Every row comes from one small tree of marks. Brackets hold a mark, then the marks that hang from it, in the order of their numbers. Every link used is in the known rows. Which tree was each row made from?
Known rows:
[J345 J681]: [ 0.00 -0.20  0.13  0.12 -0.07  0.04 -0.16 -0.20 -0.04  0.09  0.10  0.09
  0.14  0.10 -0.08 -0.04 -0.14 -0.14  0.05  0.09 -0.30 -0.15  0.03 -0.06
  0.02  0.33  0.00]
[J66 [J45 J147] [J969 J93 J797 J877]]: [-0.36 -0.20  0.18 -0.05  0.31 -0.41 -0.17 -0.13  0.31 -0.07 -0.16  0.55
  0.01  0.17 -0.26  0.16 -0.75 -0.54  0.26  0.09  0.08 -0.01  0.02 -0.45
 -0.18  0.30 -0.39]
[J343 [J805 [J877 [J969 J66]]]]: [ 0.12 -0.33  0.26 -0.17  0.18 -0.27  0.09 -0.14  0.07  0.08  0.21 -0.27
 -0.10  0.23  0.05 -0.11 -0.14 -0.23  0.30  0.00  0.14 -0.08  0.04 -0.16
 -0.03  0.34 -0.09]
[J797 J969]: [ 0.02 -0.11  0.04 -0.01  0.03 -0.13 -0.17 -0.26 -0.04  0.10  0.27  0.04
  0.05  0.04 -0.05 -0.02 -0.16 -0.11 -0.05  0.08 -0.12 -0.24  0.02 -0.07
 -0.08  0.41 -0.21]
[J877 [J969 J66 J93 J797]]: [ 0.03  0.03  0.17 -0.06 -0.08 -0.32 -0.30  0.00  0.08  0.40  0.06  0.18
  0.09  0.28 -0.07 -0.13 -0.01 -0.40  0.02  0.16 -0.07 -0.23 -0.05 -0.40
 -0.31  0.40 -0.14]
[J877 [J969 [J66 [J45 J147]] J93 J797]]: [-0.13 -0.10  0.28 -0.11  0.08 -0.24 -0.12 -0.09  0.19  0.17 -0.02  0.22
  0.02  0.24 -0.29  0.01 -0.52 -0.57  0.24  0.12  0.12 -0.22 -0.12 -0.26
 -0.30  0.44 -0.10]
[J805 [J877 [J969 J66 J93]]]: [ 0.22 -0.15  0.11  0.00  0.15 -0.31 -0.28 -0.13 -0.03  0.22  0.05  0.06
 -0.20  0.36  0.04 -0.16 -0.20 -0.36  0.01  0.05 -0.07 -0.23 -0.16 -0.39
 -0.11  0.25 -0.26]
[J696 [J681 [J345 [J969 J93 J797]]]]: [-0.21 -0.11  0.08 -0.14 -0.10 -0.34 -0.60 -0.15 -0.06  0.18  0.37  0.38
  0.29  0.13  0.03 -0.21 -0.23 -0.19  0.32  0.32 -0.11 -0.37  0.10 -0.66
 -0.02  0.35 -0.62]
[J805 J343 [J877 J969]]: [ 0.17 -0.53  0.17  0.04  0.18  0.02 -0.28 -0.25  0.01  0.07  0.03 -0.07
 -0.08  0.31  0.18  0.11 -0.25 -0.25 -0.19  0.02 -0.10 -0.24 -0.01 -0.16
  0.12  0.35 -0.21]
[J696 [J681 [J345 [J969 J66 J93 J877]]]]: [-0.22 -0.08  0.06  0.07  0.00 -0.52 -0.66 -0.38 -0.10  0.26  0.21  0.48
  0.16  0.17 -0.03 -0.39 -0.27 -0.31  0.45  0.31  0.10 -0.29  0.27 -0.78
  0.10  0.27 -0.65]
[J696 J681]: [-0.13 -0.27  0.13  0.01 -0.16  0.01 -0.24 -0.27 -0.17  0.08  0.15  0.08
  0.11  0.04  0.06 -0.08 -0.14 -0.05  0.03  0.12 -0.21 -0.04 -0.01 -0.10
  0.27  0.18 -0.21]
[J797 [J969 J66 J93 J877]]: [-0.05 -0.06  0.07  0.24  0.14 -0.56 -0.43 -0.26  0.14  0.29 -0.03  0.37
 -0.03  0.34 -0.06 -0.22 -0.24 -0.34  0.13  0.12  0.01 -0.17  0.14 -0.52
 -0.19  0.40 -0.36]
[J969 [J66 [J45 J147]] J93 J797 J877]: [-0.45 -0.29  0.29  0.14  0.30 -0.48 -0.16 -0.09  0.33  0.18 -0.37  0.41
  0.00  0.43 -0.16 -0.17 -0.72 -0.58  0.24  0.22  0.16  0.01  0.18 -0.44
 -0.16  0.36 -0.17]
[J147 J45]: [ 0.06 -0.19  0.04 -0.12  0.12  0.10  0.09 -0.24 -0.20  0.03  0.10  0.16
 -0.09  0.02 -0.03  0.01 -0.36 -0.23  0.07  0.03 -0.03 -0.03 -0.09  0.03
  0.22  0.16  0.14]
[J696 [J681 [J345 [J969 J66 J797 J877]]]]: [-0.50 -0.20  0.15 -0.09 -0.12 -0.68 -0.49 -0.31 -0.03  0.48  0.21  0.35
  0.28  0.04 -0.05 -0.49 -0.12 -0.42  0.34  0.48  0.06 -0.36  0.54 -0.74
  0.16  0.57 -0.57]
[J805 J343 [J877 [J969 J93 J797]]]: [ 0.10 -0.53  0.21  0.06  0.19 -0.23 -0.48 -0.03  0.24  0.18 -0.09  0.16
  0.00  0.55  0.22  0.10 -0.29 -0.38 -0.14  0.08 -0.18 -0.24 -0.07 -0.49
 -0.10  0.40 -0.32]
[J345 [J681 J696] [J969 [J66 J45] J93 J797 J877]]: [-0.26 -0.22  0.20  0.47  0.18 -0.64 -0.39 -0.34  0.02  0.14  0.04  0.67
  0.21  0.17 -0.07 -0.34 -0.20 -0.57  0.48  0.20 -0.26 -0.30  0.30 -0.60
 -0.32  0.47 -0.30]
[J92 [J969 [J66 [J45 J147]] J93 J797 J877]]: [-0.40 -0.30  0.14  0.06  0.41 -0.60 -0.24 -0.06  0.37  0.19 -0.06  0.40
 -0.12  0.34 -0.44 -0.20 -0.63 -0.65  0.30  0.16  0.10 -0.12  0.17 -0.53
 -0.24  0.45 -0.26]
[J343 [J805 [J877 [J969 [J66 [J45 J147]] J797]]]]: [-0.24 -0.52  0.46 -0.28  0.29 -0.38  0.24 -0.08  0.30  0.03  0.07 -0.19
 -0.09  0.25 -0.16  0.00 -0.58 -0.53  0.48  0.05  0.27 -0.10  0.09 -0.16
 -0.13  0.55 -0.06]
[J797 [J969 [J66 J45] J93 J877]]: [-0.12 -0.06  0.16  0.20  0.12 -0.55 -0.37 -0.46  0.13  0.16  0.06  0.50
 -0.03  0.23 -0.17 -0.18 -0.43 -0.42  0.36  0.09  0.13 -0.26  0.06 -0.46
 -0.27  0.29 -0.36]
[J93 [J969 J66 J797 J877]]: [-0.41 -0.07  0.19  0.02  0.13 -0.50 -0.23 -0.05  0.14  0.52  0.02  0.27
  0.13  0.24 -0.15 -0.25 -0.02 -0.44  0.05  0.13  0.01 -0.08  0.40 -0.48
 -0.03  0.52 -0.11]
[J66 J45]: [-0.11 -0.16  0.17 -0.06  0.05  0.06  0.00 -0.37 -0.10 -0.10  0.14  0.15
  0.01 -0.01 -0.03 -0.06 -0.38 -0.15  0.10  0.05  0.01 -0.10 -0.06  0.04
 -0.02  0.09 -0.06]
[J681 J345 J696]: [-0.16 -0.09  0.04 -0.06  0.14 -0.17 -0.13 -0.41 -0.17 -0.24  0.01 -0.17
  0.16  0.13  0.30 -0.36 -0.31 -0.03 -0.03  0.10 -0.11 -0.05  0.13  0.12
  0.10  0.01 -0.33]
[J93 J969]: [-0.07  0.00  0.08 -0.08  0.12  0.08 -0.13 -0.13 -0.10  0.09  0.30  0.07
  0.10  0.07 -0.12  0.04 -0.08 -0.08 -0.02 -0.08 -0.09 -0.09  0.01 -0.07
  0.04  0.26 -0.06]
[J345 J681 [J969 [J66 [J45 J147]] J93 J877]]: [-0.15 -0.26  0.17  0.35  0.32 -0.26 -0.28 -0.26  0.11  0.09  0.03  0.60
  0.03  0.17 -0.40 -0.07 -0.61 -0.54  0.54  0.17  0.04 -0.29  0.17 -0.54
 -0.19  0.54 -0.18]
[J797 [J969 [J66 [J45 J147]]]]: [-0.22 -0.18  0.22 -0.01  0.10 -0.25  0.02 -0.39  0.06  0.04  0.18  0.10
 -0.11  0.10 -0.27 -0.02 -0.56 -0.39  0.26  0.09  0.13 -0.34  0.05 -0.02
 -0.06  0.45 -0.08]

Which tree is each row?
[ 0.22 -0.40  0.21  0.19  0.15 -0.23 -0.45 -0.20  0.06  0.19 -0.03  0.16
 -0.16  0.60  0.19 -0.01 -0.24 -0.37 -0.02  0.02 -0.06 -0.33 -0.09 -0.44
  0.01  0.25 -0.21]  [J805 J343 [J877 [J969 J66 J93]]]
[-0.25 -0.06  0.21 -0.24 -0.09 -0.26 -0.04 -0.30 -0.01  0.01  0.31  0.37
  0.07 -0.11 -0.14  0.09 -0.24 -0.32  0.18  0.09 -0.09 -0.25 -0.04 -0.20
 -0.12  0.19 -0.21]  [J66 J45 [J969 J797]]
[ 0.05 -0.32  0.31 -0.13  0.18 -0.52 -0.10  0.10  0.30  0.20  0.09 -0.04
 -0.01  0.49  0.09 -0.09 -0.17 -0.36  0.33  0.05  0.05 -0.08 -0.02 -0.49
 -0.26  0.40 -0.20]  [J343 [J805 [J877 [J969 J66 J93 J797]]]]
[ 0.05 -0.23 -0.04  0.53  0.36 -0.24 -0.41 -0.23 -0.10 -0.06  0.00  0.44
  0.21  0.12  0.04 -0.18 -0.18 -0.26  0.20  0.09 -0.36 -0.10  0.18 -0.41
 -0.18  0.40 -0.36]  [J345 [J681 J696] [J969 J93 J877]]
[-0.38 -0.22  0.17  0.03  0.19 -0.43 -0.48 -0.48  0.01  0.03  0.12  0.50
  0.10  0.15 -0.27 -0.25 -0.79 -0.46  0.66  0.27  0.29 -0.30  0.22 -0.63
  0.10  0.32 -0.61]  [J696 [J681 [J345 [J969 [J66 [J45 J147]] J93 J877]]]]
[-0.08 -0.21  0.16  0.42  0.27 -0.17 -0.14 -0.33 -0.13 -0.20  0.15  0.41
  0.05  0.18 -0.17 -0.10 -0.47 -0.43  0.51  0.02 -0.22 -0.34  0.04 -0.20
 -0.18  0.37 -0.10]  [J345 [J681 J696] [J969 [J66 [J45 J147]] J93]]
[-0.02 -0.14  0.09  0.37  0.04 -0.21 -0.14 -0.32 -0.31  0.07  0.30  0.20
  0.14  0.01  0.03 -0.30  0.12 -0.26  0.21  0.12 -0.39 -0.36  0.25 -0.16
 -0.03  0.46 -0.05]  [J345 [J681 J696] [J969 J66]]
[-0.08 -0.04 -0.06 -0.04  0.23 -0.15 -0.16 -0.39 -0.33 -0.20  0.27 -0.02
  0.19 -0.06  0.21 -0.36 -0.19 -0.06  0.08  0.16 -0.09 -0.24  0.22 -0.05
  0.00  0.20 -0.42]  [J681 [J345 J969] J696]
[-0.30 -0.15  0.09 -0.09  0.08 -0.44 -0.18 -0.12  0.12  0.20 -0.01  0.34
  0.10  0.02 -0.08 -0.03 -0.14 -0.36 -0.04  0.18 -0.10 -0.04  0.22 -0.40
 -0.04  0.39 -0.32]  [J66 [J969 J797 J877]]
[ 0.02 -0.12  0.00  0.18  0.24 -0.35 -0.44 -0.22  0.15  0.13 -0.03  0.33
  0.04  0.25 -0.05 -0.06 -0.36 -0.23  0.04  0.08 -0.04 -0.08  0.03 -0.42
 -0.21  0.39 -0.45]  [J797 [J969 J93 J877]]
[-0.07 -0.29 -0.01  0.43  0.29 -0.18 -0.24 -0.31 -0.18 -0.02  0.06  0.25
  0.21 -0.07  0.00 -0.24 -0.09 -0.25  0.12  0.12 -0.34 -0.13  0.33 -0.22
 -0.04  0.53 -0.27]  [J345 [J681 J696] [J969 J877]]
[-0.02 -0.33  0.41 -0.16  0.16 -0.52 -0.07 -0.13  0.29  0.08  0.18  0.10
 -0.02  0.37 -0.02 -0.06 -0.36 -0.44  0.56  0.01  0.17 -0.14 -0.08 -0.45
 -0.35  0.30 -0.19]  [J343 [J805 [J877 [J969 [J66 J45] J93 J797]]]]
[-0.22 -0.20  0.18  0.20  0.30 -0.47 -0.24 -0.35  0.25  0.07 -0.10  0.40
 -0.09  0.32 -0.29 -0.06 -0.74 -0.50  0.35  0.08  0.21 -0.19  0.09 -0.38
 -0.19  0.43 -0.31]  [J797 [J969 [J66 [J45 J147]] J93 J877]]
[-0.17 -0.08  0.07  0.01  0.16 -0.49 -0.34 -0.04  0.20  0.16 -0.07  0.53
  0.08  0.21 -0.04  0.01 -0.24 -0.37  0.04  0.13 -0.12  0.00  0.06 -0.59
 -0.18  0.26 -0.42]  [J66 [J969 J93 J797 J877]]
[-0.35 -0.17  0.25  0.14  0.12 -0.57 -0.30 -0.22  0.22  0.27 -0.20  0.52
  0.05  0.35 -0.04 -0.28 -0.40 -0.49  0.25  0.22  0.09 -0.06  0.16 -0.55
 -0.24  0.24 -0.21]  [J969 [J66 J45] J93 J797 J877]
[-0.41 -0.08  0.09 -0.12  0.14 -0.64 -0.32 -0.20  0.04  0.43  0.11  0.26
  0.20  0.08 -0.04 -0.52 -0.16 -0.44  0.19  0.45  0.15 -0.33  0.57 -0.64
 -0.08  0.57 -0.41]  [J681 [J345 [J969 J66 J797 J877]]]
[-0.27 -0.21  0.25 -0.01  0.13 -0.05  0.13 -0.29  0.00 -0.02 -0.02  0.08
 -0.11  0.16 -0.16 -0.10 -0.58 -0.34  0.19  0.11  0.14 -0.13  0.06  0.04
  0.06  0.23  0.08]  [J969 [J66 [J45 J147]]]
[-0.24 -0.08  0.27  0.03 -0.03 -0.40 -0.20 -0.18  0.11  0.19  0.03  0.41
  0.04  0.33  0.00 -0.21 -0.29 -0.37  0.25  0.16 -0.01 -0.19 -0.03 -0.38
 -0.24  0.14 -0.08]  [J969 [J66 J45] J93 J797]
[-0.27 -0.22  0.14 -0.08  0.30 -0.15  0.03 -0.37  0.09 -0.19 -0.04  0.31
 -0.07 -0.08 -0.33  0.15 -0.72 -0.40  0.21  0.03  0.15 -0.03  0.07 -0.10
  0.05  0.25 -0.26]  [J66 [J45 J147] [J969 J877]]
[-0.23 -0.34  0.06  0.36  0.24 -0.39 -0.26 -0.16 -0.03  0.16  0.02  0.29
  0.30  0.00  0.03 -0.28 -0.02 -0.39  0.09  0.23 -0.40 -0.16  0.44 -0.36
 -0.13  0.70 -0.28]  [J345 [J681 J696] [J969 J797 J877]]
[-0.07  0.01  0.08 -0.11  0.00 -0.32 -0.25  0.01  0.08  0.08  0.16  0.43
  0.10  0.21  0.00  0.10 -0.14 -0.25  0.04  0.09 -0.23 -0.15 -0.12 -0.42
 -0.18  0.17 -0.30]  [J66 [J969 J93 J797]]
[-0.12  0.01  0.00 -0.17  0.15 -0.30 -0.42 -0.06  0.00  0.13  0.28  0.31
  0.25  0.18  0.05 -0.23 -0.27 -0.21  0.17  0.29 -0.02 -0.35  0.14 -0.57
 -0.26  0.35 -0.48]  [J681 [J345 [J969 J93 J797]]]
[-0.06 -0.38  0.33 -0.23  0.12 -0.47  0.06  0.01  0.21  0.27  0.15 -0.21
  0.01  0.27  0.06 -0.14 -0.07 -0.35  0.26  0.09  0.08 -0.10  0.15 -0.31
 -0.12  0.52 -0.10]  [J343 [J805 [J877 [J969 J66 J797]]]]
[ 0.06  0.07 -0.07 -0.10  0.20 -0.11 -0.40 -0.20 -0.13 -0.04  0.33  0.27
  0.15  0.12  0.02 -0.19 -0.32 -0.09  0.20  0.17  0.04 -0.31  0.01 -0.42
 -0.15  0.17 -0.46]  [J681 [J345 [J969 J93]]]
[ 0.09 -0.08  0.04  0.47  0.10 -0.25 -0.32 -0.24 -0.22  0.02  0.24  0.39
  0.13  0.22  0.07 -0.25  0.03 -0.26  0.29  0.08 -0.42 -0.33  0.08 -0.35
 -0.16  0.32 -0.14]  [J345 [J681 J696] [J969 J66 J93]]
[-0.26 -0.21  0.02 -0.08  0.04 -0.26 -0.47 -0.43 -0.17  0.14  0.26  0.26
  0.25 -0.12 -0.05 -0.29 -0.30 -0.19  0.28  0.30  0.08 -0.21  0.34 -0.50
  0.21  0.39 -0.64]  [J696 [J681 [J345 [J969 J877]]]]
[-0.18 -0.13 -0.07  0.06  0.39 -0.32 -0.25 -0.42 -0.21 -0.12  0.06  0.08
  0.21 -0.05  0.17 -0.44 -0.28 -0.19  0.09  0.21  0.01 -0.11  0.40 -0.22
  0.00  0.29 -0.56]  [J681 [J345 [J969 J877]] J696]
[-0.32 -0.04  0.08 -0.05  0.09 -0.55 -0.17 -0.26 -0.20  0.13  0.24  0.06
  0.22  0.09  0.21 -0.56 -0.01 -0.30  0.15  0.31 -0.10 -0.37  0.41 -0.30
 -0.06  0.39 -0.34]  [J681 [J345 [J969 J66 J797]] J696]
[ 0.00 -0.45  0.26 -0.27  0.22 -0.27  0.06  0.05  0.22  0.09  0.16 -0.28
  0.06  0.19  0.07  0.01 -0.19 -0.24  0.16  0.05  0.02  0.00  0.05 -0.21
 -0.14  0.51 -0.20]  [J343 [J805 [J877 [J969 J797]]]]
